What can hang from each mark:
j116: j747
j188: j747
j747: j100 j188 j444 j481 j899
j444: j116 j747
j100: j899
j481: j747
j899: j747

Known rows, with every way that one mark hangs from another:
j188{j747{j100 j444 j481 j899}}: [-2.18 -5.79 -1.51  6.15  4.00 -2.29  2.44  0.22  0.21  2.80 -0.57 -1.22
  0.67 -1.47 -0.34 -1.07 -5.03  0.37  0.20  2.39 -5.36 -0.38  0.62]
j747{j444 j481}: [-0.39 -5.11 -2.56  3.64  3.76 -0.95  0.44  0.23  2.82  2.98  0.71 -0.78
  1.76 -3.26  0.48  1.36 -3.84  3.22  2.23 -0.18 -3.07  0.67 -1.46]
j444{j116 j747{j481}}: [-2.08 -7.75 -3.35  7.12  2.96 -2.35 -0.83 -0.48 -1.67  0.57 -0.76  3.83
  2.83  1.62  1.86  0.79 -5.76  1.47  2.62 -1.01 -1.64  1.00  0.08]
j899{j747{j100 j444 j481}}: [-2.02 -4.32  0.05  2.96  4.08 -1.91  1.85  1.85 -0.06  5.23  0.15 -0.23
 -0.90 -5.43  0.83  0.22 -4.01  1.08  0.90  2.14 -6.08  1.96  0.12]
j116{j747{j481}}: [-0.65 -5.31 -2.28  5.35  4.03 -0.27 -1.47 -0.17  0.79  1.91  1.35  0.49
  1.04  1.42  2.45  0.34 -4.22  1.11  1.67 -1.18 -0.94  0.33  0.98]
j481{j747{j444}}: [ 0.38 -5.06 -2.07  2.37  2.28 -0.42 -0.72 -0.74  1.87  4.94  2.94 -0.85
  2.39 -2.16  1.36 -0.11 -2.68  2.03  4.08 -1.47 -0.55 -0.75 -1.17]
j899{j747{j100 j444}}: [-0.78 -4.29 -0.22  3.27  3.35 -0.96 -1.44  1.81 -0.69  5.79  1.56 -1.11
 -0.95 -5.80 -0.04  0.89 -3.65  1.07  1.43  1.48 -3.06  0.89  1.46]
j444{j116{j747{j188}}}: [ 0.42 -5.63 -2.40  5.58  3.14 -2.48 -2.30 -2.55  0.60  1.26  1.01  2.34
  2.07  2.44  2.70  1.62 -5.43  1.34  2.06 -2.57 -0.51 -0.79 -1.93]
j100{j899{j747}}: [ 0.80 -3.94 -1.52  4.22  4.57 -0.85 -6.99  1.85 -1.99  1.35  2.63 -0.22
 -2.20 -2.56 -2.91  2.19 -2.99  0.86  2.85 -1.12 -3.04  3.71  2.03]
j116{j747{j444 j899}}: [ 1.83 -5.38 -2.52  4.55  3.19 -1.74 -2.47 -1.04  1.76  1.77  1.73 -1.30
  1.47 -1.06  1.69 -0.61 -5.51  2.50  1.18 -1.49 -0.38 -0.41  0.23]
j100{j899}: [ 0.97 -4.48 -2.44  4.77  3.79 -0.58 -7.20  0.31 -0.63  0.64  2.44 -1.00
 -0.71 -0.09 -2.58  1.70 -1.88  0.95  3.32 -2.35 -0.63  2.41  1.48]
j116{j747}: [ 0.78 -5.26 -2.62  5.61  3.33  0.69 -4.77 -0.20  0.32  2.57  2.74  0.12
  0.93  1.15  1.58  0.86 -3.77  0.81  2.41 -1.81  2.24 -0.97  1.94]
j188{j747{j444 j899}}: [ 0.39 -5.67 -3.41  6.38  3.64 -0.47 -2.25 -0.39  1.44  2.19  1.47 -1.48
  2.01 -2.08 -1.89  1.08 -5.59  1.87  1.58  1.06 -1.48 -1.41  0.34]
j116{j747{j444 j481}}: [-0.38 -5.32 -2.78  3.67  3.46 -1.71  0.02 -0.31  3.10  3.09  0.71 -0.51
  2.84 -1.15  2.91 -0.04 -4.38  3.25  2.35 -1.55 -2.40 -0.17 -1.42]
j100{j899{j747{j188 j444}}}: [ 1.28 -2.43 -2.16  2.38  4.61 -3.29 -2.65  0.38  3.29  1.27  1.19 -1.84
  0.55 -4.93 -3.11  2.31 -2.82  3.49  2.96 -0.94 -6.16  2.81 -2.20]
j116{j747{j188 j444 j481 j899}}: [ 0.58 -4.03 -2.24  4.38  4.63 -3.73  3.54 -2.03  5.04 -0.28 -0.45 -1.10
  2.27 -0.31  1.47 -0.65 -5.45  3.51 -0.14 -0.26 -5.07  0.09 -2.43]
j116{j747{j100 j444 j481 j899}}: [-0.99 -5.35 -0.61  4.29  3.46 -3.63  2.12 -0.51  0.59  2.26 -0.27 -0.79
  0.09 -0.64  3.08 -2.83 -4.96  1.04 -0.43 -0.06 -4.23  0.47  1.00]
j100{j899{j747{j188 j444 j481}}}: [-0.11 -2.38 -1.66  2.28  5.33 -4.41  0.42  0.50  3.94  0.72 -0.25 -1.29
  0.48 -4.39 -2.25  1.84 -2.84  3.60  2.14 -0.22 -9.11  3.88 -3.33]
j444{j116{j747{j100 j481 j899}}}: [-1.59 -6.92  0.30  5.82  3.48 -4.70  0.45 -1.29 -4.11  0.89 -0.58  3.06
 -1.28  3.05  4.35 -2.37 -6.64 -1.10 -0.78 -0.66 -3.65  1.54  1.47]
j481{j747{j100 j444}}: [-1.09 -5.18 -0.48  2.18  2.13 -1.28  0.59 -0.10  0.19  6.18  2.36 -1.10
  1.15 -1.61  1.67 -1.76 -1.81  0.25  3.10 -0.54 -1.29 -0.79  0.38]
j100{j899{j747{j188 j481}}}: [-0.14 -2.68 -1.25  3.91  5.95 -3.07 -1.18  0.66  1.34 -0.62  0.14  0.01
 -1.12 -1.74 -2.98  2.29 -2.84  1.79  1.52 -0.03 -7.77  4.44 -0.93]
j188{j747{j444}}: [-0.35 -5.41 -4.05  5.98  3.14  0.62 -2.97  0.25  2.19  4.48  2.14 -1.40
  3.26 -2.54 -1.22  2.28 -4.34  2.24  3.54  0.20 -0.22 -2.53 -0.46]
j188{j747{j100{j899} j444 j481}}: [-2.48 -5.10 -2.34  4.57  3.73 -3.43 -0.77  0.84  0.75  3.52 -0.06 -1.87
  1.30 -0.69 -1.23 -0.47 -2.22  0.44  3.42 -0.18 -6.42  1.22 -0.09]

Rows:
[-0.46 -5.02 -0.81  4.54  3.11 -5.69 -3.46 -1.82 -1.57  0.93  0.44  1.52
  0.00  3.70  1.78 -0.68 -3.22 -0.54  2.43 -3.40 -3.41  1.56 -0.43]	j444{j116{j747{j100{j899} j188}}}
[ 0.99 -6.99 -1.58  6.16  2.83 -2.51 -4.47 -1.99 -2.83  0.18  1.29  2.77
 -0.18  2.22  2.79 -0.14 -7.19  0.46  0.66 -2.34  0.14  0.47  0.74]	j444{j116{j747{j899}}}
[-1.17 -6.71 -3.02  7.72  4.12 -4.33  2.59 -1.94  0.20 -2.91 -2.09  3.48
  2.50  2.20  0.63 -0.09 -6.60  1.95  0.11  0.30 -4.69  1.10 -0.93]	j444{j116 j747{j188 j481 j899}}
[ 0.02 -5.67 -1.35  5.87  4.58 -4.59  1.80 -2.72  0.46 -1.73 -1.24  2.85
  0.82  3.05  2.81 -0.20 -7.07  1.43 -0.54 -1.45 -4.58  1.14 -2.03]	j444{j116{j747{j188 j481 j899}}}
[-0.45 -3.31 -0.74  1.36  2.83 -4.60  0.96 -1.14  2.49  3.43  1.72 -2.29
  1.21 -0.42 -0.39 -1.82 -0.14  0.77  3.72 -1.67 -4.99  1.20 -1.58]	j481{j747{j100{j899} j188 j444}}
[-1.52 -3.96 -1.44  3.55  3.84 -3.69  4.38 -1.02  4.27  3.42 -0.56 -1.23
  2.27 -0.66  2.85 -0.95 -3.15  1.86  0.83 -0.12 -4.64 -0.69 -1.85]	j116{j747{j100 j188 j444 j481}}
[ 0.31 -3.84 -0.83  4.52  3.72 -2.73  2.02 -1.22  2.34  1.38  0.41 -2.08
  0.08 -2.44 -1.04 -0.34 -3.64  1.26 -0.83  1.44 -3.50 -0.39 -0.13]	j747{j100 j188 j444 j899}
[-0.92 -3.27 -1.11  4.88  5.89 -0.70  1.65  0.54  1.93  1.20  0.24  0.82
 -0.53 -2.82 -1.38  2.90 -4.41  1.68  0.18  2.07 -5.35  1.99 -0.82]	j899{j747{j188 j481}}
[-1.81 -2.99 -0.20  3.04  4.87 -3.12  4.55  1.04  2.50  3.76 -0.67 -0.72
 -0.14 -5.08 -0.03  0.96 -3.54  1.90  0.05  2.49 -7.59  1.47 -1.66]	j899{j747{j100 j188 j444 j481}}
[ 0.98 -5.32 -1.52  3.06  2.78 -1.35 -0.13 -1.22  1.22  2.69  2.53 -0.85
  1.02 -1.58  0.54 -1.32 -4.17  1.78  2.01 -0.81 -1.50  0.07 -0.21]	j481{j747{j444 j899}}
[ 1.83 -4.12 -2.44  4.61  3.82 -2.71  0.33 -2.10  4.61  0.38  0.99 -1.61
  2.19 -0.84  0.83 -0.02 -5.15  3.34  0.36 -0.91 -2.05 -1.17 -1.57]	j116{j747{j188 j444 j899}}
[-0.57 -5.29  0.65  4.44  3.20 -0.82 -0.20 -0.24 -3.11  3.05  2.41 -0.02
 -1.83  1.24  0.70 -2.43 -2.95 -1.88  0.29  0.52 -0.75  0.38  3.60]	j481{j747{j100 j899}}
[-0.54 -4.02  0.32  4.49  3.76 -1.63  2.60 -1.36 -0.40  1.53  1.60 -0.20
 -1.01  1.66 -0.19 -1.87 -2.61 -1.30 -0.29  1.24 -2.32 -0.06  1.43]	j481{j747{j100 j188 j899}}
[-0.34 -3.10 -1.61  3.19  5.19 -2.11  3.14  0.44  4.41  2.35 -0.15 -0.26
  1.36 -5.36 -0.65  2.43 -4.42  3.66  1.03  1.56 -6.93  1.32 -3.19]	j899{j747{j188 j444 j481}}
[-3.06 -6.39 -1.97  7.04  3.20 -4.25  3.47 -0.95 -0.48  0.73 -1.90  3.11
  2.69  2.16  2.01 -0.47 -4.44  0.54  1.14  0.76 -4.06  0.31 -0.23]	j444{j116 j747{j100 j188 j481}}
[-1.97 -3.72 -0.71  5.20  4.67 -1.21  3.05 -0.04  1.29  1.75 -0.42 -0.31
 -0.29  0.12 -0.26  0.70 -2.22 -0.09 -0.09  1.91 -3.85  0.69  0.30]	j747{j100 j188 j481}
[-0.47 -3.99 -2.70  3.71  4.48 -1.98  3.02 -0.96  5.59  1.67 -0.03 -1.16
  2.66 -2.85 -0.27  1.97 -3.48  3.73  1.50  0.30 -4.68  0.12 -3.43]	j747{j188 j444 j481}
[-0.81 -4.76 -1.38  2.94  4.57 -4.28  2.76 -0.96  1.99  2.25 -1.10  2.36
  1.55 -4.54  1.23  2.55 -6.45  3.55  1.25  0.45 -7.93  2.01 -4.93]	j899{j747{j188 j444{j116} j481}}
[-0.67 -2.90 -0.55  3.27  4.15 -1.84  1.29  0.66  1.92  4.46  0.83 -1.11
 -0.03 -5.54 -0.69  1.47 -3.57  1.77  0.78  2.10 -4.48  0.31 -0.76]	j899{j747{j100 j188 j444}}
[ 0.33 -4.31 -1.69  5.97  5.15 -2.16  2.05 -1.65  2.66 -1.50 -0.06  0.18
  0.71  2.09  0.92 -0.27 -5.14  1.70 -1.12  0.06 -3.49  0.61 -0.47]	j116{j747{j188 j481 j899}}
[-2.18 -5.53 -0.91  3.42  3.40 -5.15  4.05 -1.63  1.32  2.84 -1.39  1.48
  1.55 -1.81  2.41  0.44 -4.42  1.79  1.06  0.18 -6.38  0.73 -3.75]	j747{j100 j188 j444{j116} j481}
[ 0.88 -6.76 -1.74  4.42  2.85 -3.07 -2.54 -1.73 -0.95  1.34  0.89  1.26
  0.82 -2.31  1.02  0.77 -6.70  2.54  1.49 -1.52 -2.13  1.08 -1.78]	j747{j444{j116} j899}
[-0.09 -5.59 -1.92  4.13  4.18 -5.21  3.54 -2.59  2.48 -0.77 -1.55  1.57
  1.64 -1.35  0.81  0.74 -6.74  3.45 -0.09 -0.14 -6.78  1.62 -4.49]	j747{j188 j444{j116} j481 j899}
[-2.63 -7.80 -1.11  7.55  3.16 -4.23  1.31 -0.37 -4.01 -0.16 -1.75  3.42
  0.40  2.22  2.11 -2.16 -6.05 -0.54 -0.07  0.76 -3.62  1.58  2.43]	j444{j116 j747{j100 j481 j899}}
[-1.19 -5.01 -2.45  4.79  2.89 -2.59 -4.04  0.84  0.03  4.26  1.56 -2.39
  1.15 -1.36 -2.00  0.15 -2.07  0.07  3.94 -0.68 -3.41 -0.03  0.78]	j188{j747{j100{j899} j444}}
[-0.90 -5.44 -0.96  3.62  2.46 -4.13  0.96 -1.84  0.96  3.50  0.00  0.83
  1.74 -2.01  1.23  1.06 -4.21  1.59  1.75 -0.31 -3.40 -0.38 -2.86]	j747{j100 j188 j444{j116}}
[ 1.13 -2.59 -1.65  4.34  5.20 -1.99 -4.22  0.70  0.92  0.02  1.70 -0.66
 -1.42 -2.30 -3.70  2.72 -2.56  1.53  2.30 -0.71 -4.71  3.34 -0.14]	j100{j899{j747{j188}}}
[-1.26 -3.80  0.12  5.88  5.07 -2.22  3.69 -0.68  0.63 -0.39 -0.86 -0.38
 -1.58  0.43 -0.79 -0.44 -3.73 -0.29 -2.03  2.55 -5.14  1.47  1.14]	j747{j100 j188 j481 j899}
[-3.39 -7.09 -1.77  5.47  2.88 -3.63  1.09 -0.55 -1.25  5.03 -0.80  1.76
  2.31 -0.92  2.09  0.09 -5.44  0.46  2.49  0.53 -5.26 -0.76 -1.70]	j188{j747{j100 j444{j116} j481}}
[ 0.63 -4.09 -1.71  2.44  3.89 -5.69 -3.04 -0.85  1.15  1.12  0.48  0.90
  0.85 -3.89 -1.36  2.40 -4.36  3.33  3.43 -2.26 -7.01  3.30 -4.02]	j100{j899{j747{j188 j444{j116}}}}
[ 0.25 -5.80 -1.45  3.33  3.20 -2.40 -3.13 -0.07 -1.16  4.16  1.43  2.08
  0.56 -5.15  1.11  2.51 -6.39  2.67  2.85 -0.66 -3.20  1.37 -1.98]	j899{j747{j444{j116}}}
[ 0.00 -3.88 -0.28  6.13  4.25 -1.12  0.40 -0.59  0.04  0.32  0.75 -0.78
 -1.52  0.02 -1.63  0.13 -3.46 -0.43 -1.44  1.93 -2.03  0.14  2.11]	j747{j100 j188 j899}
[-0.60 -6.07 -0.87  2.85  2.17 -5.36 -4.44 -0.68 -2.25  3.17  0.78  0.29
  0.06 -1.42  0.76 -0.19 -3.08  0.91  3.69 -3.04 -4.12  2.61 -1.02]	j747{j100{j899} j444{j116}}
[-2.12 -4.39  0.48  4.59  4.94 -0.59  0.22  2.06 -2.46  3.88  0.38  0.91
 -2.59 -2.68  0.04  0.63 -3.58 -0.79  0.21  2.26 -4.62  2.48  2.48]	j899{j747{j100 j481}}
